Known rows, with every step that occurs
rava-vavi-gego: [-53  10   1  10   7 -52 -22 -26  -1  19 -10  21 -19 -25 -28   8   1   7
   7]
diturok-rava-vavi-tulur-vonab: [-33   8 -20  -4  22 -47  16 -45  18  17 -23  19 -31 -41 -20 -16   6   3
 -11]
vavi-gego: [-20  11  -8  22   4 -19  -2   8  11  31  -5   7 -20 -22 -29  -4  16  12
  23]
vonab-tulur-vavi-vinez-diturok-rava: [ -7  13 -31  10  -3  -4  -4 -18  12   1  19  33 -23  -4 -11 -32  -4  15
  -2]
diturok-rava-vavi: [-34   9 -19 -15  22 -55   9 -28  11  15 -19  25 -21 -39  -8 -12  -2  -5
  -5]
vavi-vinez-diturok: [ -6  16 -26  29 -26   3  11 -14   6  46  22  20  -6  -8 -12 -13  -1  14
   3]
vonab-tulur-diturok: [  0   1 -27   6  11   4 -18 -16 -13 -18  23  30 -13  19 -27 -22 -15   7
 -10]
tulur-vavi: [-19  22   5  -1  -4 -24  -9   6 -22  11 -10  17 -11 -14  19  23 -18   7
  -9]
vonab-tulur-vavi: [ -9   8 -16   4  14  -7 -17 -10  -7 -21  10  21 -20   8  -9 -16 -11   9
  -1]
diturok-rava: [ -9   9 -26 -10  22 -31  24  -5  15  18 -15  14 -20 -34  -5 -19   4  -5
   2]
vavi-vinez: [ -9  16 -20  27  -7 -11   7 -24   0  31  10  17  -4  -4  -8 -14   6  15
   7]
diturok-gego: [-19  16  -2   7   0  -5   5   7   5   6  -5  31 -36 -16  -1  -4  10  22
  12]
vonab-tulur-diturok-vinez-vavi: [ -2  13 -34  18  -4   3 -14 -29  -5  -6  23  36 -12   5 -11 -23 -19  17
 -11]
vinez-diturok-gego-vavi-tulur-vonab: [-15  18  -8   9 -22  11  17  10   7  32   4  33 -41 -22 -18   1  -5  31
   2]
tulur-diturok-rava: [ -6  14 -22  -7  -2 -19   7  -6 -11  22   0  37  -9 -20  -5  -4 -16   1
 -23]
gego-vavi: [-19  17   0 -10  11 -29   1  10 -25  16 -15  29 -13 -10  -6  12 -14  22
  12]
vavi-tulur: [-16   7  -9  33   7  -5  -2 -20   6  26  -8   1 -27  -5 -14  -6  21  18
  -1]
tulur-diturok: [ -6  12 -10   3  -7  -8 -10  -3 -30  15   8  29  -1   1  -7  13 -23   4
 -21]
rava-vavi-vinez: [-45  14  -8  13  -1 -46 -16 -49  -9  19   0  28  -7 -12 -13   1  -6  10
  -5]
vinez-vavi-tulur-diturok-gego: [-28  19  -8  26 -29 -11 -10 -14   1  43  13  40 -25 -25   7  10  -8  29
 -17]
rava-vavi: [-45   7   1  -3  14 -49 -21 -32 -17   3 -10  19 -10 -11 -13  15 -15  -2
  -7]

Rows
[-13  31 -20  27 -33 -12  -5 -17 -12  40   8  39  -4 -24   9   8 -22  23
 -17]  tulur-diturok-vinez-vavi-gego
[-26  23   4   7  -1  -7  13  -3   3  13 -16  43 -49 -21 -12  -3  14  47
  11]  diturok-gego-vavi-tulur-vonab
[ -7  13 -25  15  -6   2 -12 -17   2  -2  23  29 -19   6 -11 -24  -8  16
  -2]  vonab-tulur-vavi-vinez-diturok
[-22   9 -25  -6  -8 -23  11  -6  13  35   3  21 -20 -35 -14  -6 -13  -6
  -8]  vinez-diturok-rava-vavi
[-15  10 -16  12   9  -9 -18  -6   5 -10   9  23 -26  -1 -19 -20   0  16
   8]  vonab-tulur-vavi-gego
[-46  18 -10  15 -19 -33 -12 -40   2  29   8  40 -18 -18 -14  -1  -5  16
  -5]  rava-vavi-vinez-diturok-gego
[-50   8   0  17   9 -42 -23 -46  -5  15 -12  17 -23 -12 -17   7   5  11
 -10]  rava-vavi-tulur
[-25  12  -9  26 -13 -17  -6 -16   4  40   8  18 -18 -24   5   9  -6  19
  -7]  vinez-vavi-tulur
[-10  30 -20  21 -29 -11  -4 -20 -20  32   8  38   0 -18  16  12 -30  18
 -24]  tulur-diturok-vinez-vavi
[-30  24   3  11  -5 -10   4   5   4  20 -15  47 -48 -21  -3  -3  20  48
  14]  diturok-gego-vavi-tulur
[-28  15  -9  18 -15 -27  -5   4   8  44  10  22 -14 -35  -6  11 -10  15
   9]  vinez-vavi-gego
[-11  21 -23  30 -32   7  14 -11  15  45  21  33 -20 -14  -9 -18   7  26
   6]  vavi-vinez-diturok-gego
[-19  29  -3  15 -19 -21  -4 -11 -13  27   0  26  -8 -14  19   9  -9  18
  -7]  tulur-vavi-vinez
[-17  23 -13   7 -17 -16   8   0 -12  43   3  40 -11 -13 -10   0 -10  33
  11]  gego-vavi-vinez-diturok
[-25  17  -1  10   7 -22  -1  -4 -12  28 -18  27 -26 -11 -11   5   6  36
   8]  gego-vavi-tulur
[-13  30 -23  40 -17 -10  16 -42  10  34  -7  10 -17 -32  14  -1  -9  28
  -5]  diturok-vinez-vavi-tulur-vonab
[ -9   9 -20   2   4   5 -15  -9  -9 -16  18  52 -28  11 -24 -24  -8  26
  -4]  vonab-tulur-diturok-gego-vavi
[-23  21  -7   4  -1 -24   2  -7 -12  35 -16  44 -27 -19 -10   1   2  37
  -5]  gego-vavi-tulur-diturok-rava
[-38  10 -19  -1  18 -50   8 -37  20  23 -20  24 -30 -40 -11 -17  12   4
  -8]  diturok-rava-vavi-tulur
[-24  20  -1   9  -4 -18  -6  -5 -21  32 -12  40 -23  -9 -11   9  -1  38
  -5]  gego-vavi-tulur-diturok
[-14  31 -23  29 -17 -18   9 -25   3  32  -4  16  -6 -31  25   3 -17  20
   1]  diturok-vinez-vavi
[-26  10 -25   0 -11 -24  11  -3  21  42   3  23 -24 -41 -21  -9  -6  -1
  -1]  vinez-diturok-rava-vavi-gego
[-24  18 -21  -3  -9 -35  -1 -30  -9  27   2  49  -9 -24  -8  -5 -15   7
 -27]  tulur-diturok-rava-vavi-vinez
[-17  30 -13  11 -29 -17   7  -5   1  41   4  32 -14 -27  17   2 -10  16
 -10]  tulur-vavi-vinez-diturok-rava
[-19  11  -8  21  -8 -13   7 -27   2  31   5  11 -20 -24  -7  11 -16  17
 -12]  vinez-vavi-tulur-vonab
[-13  19  -5   5 -17  -1  -7   3 -18  14   7  49 -21  -7  -2   7 -11  20
 -16]  tulur-diturok-gego
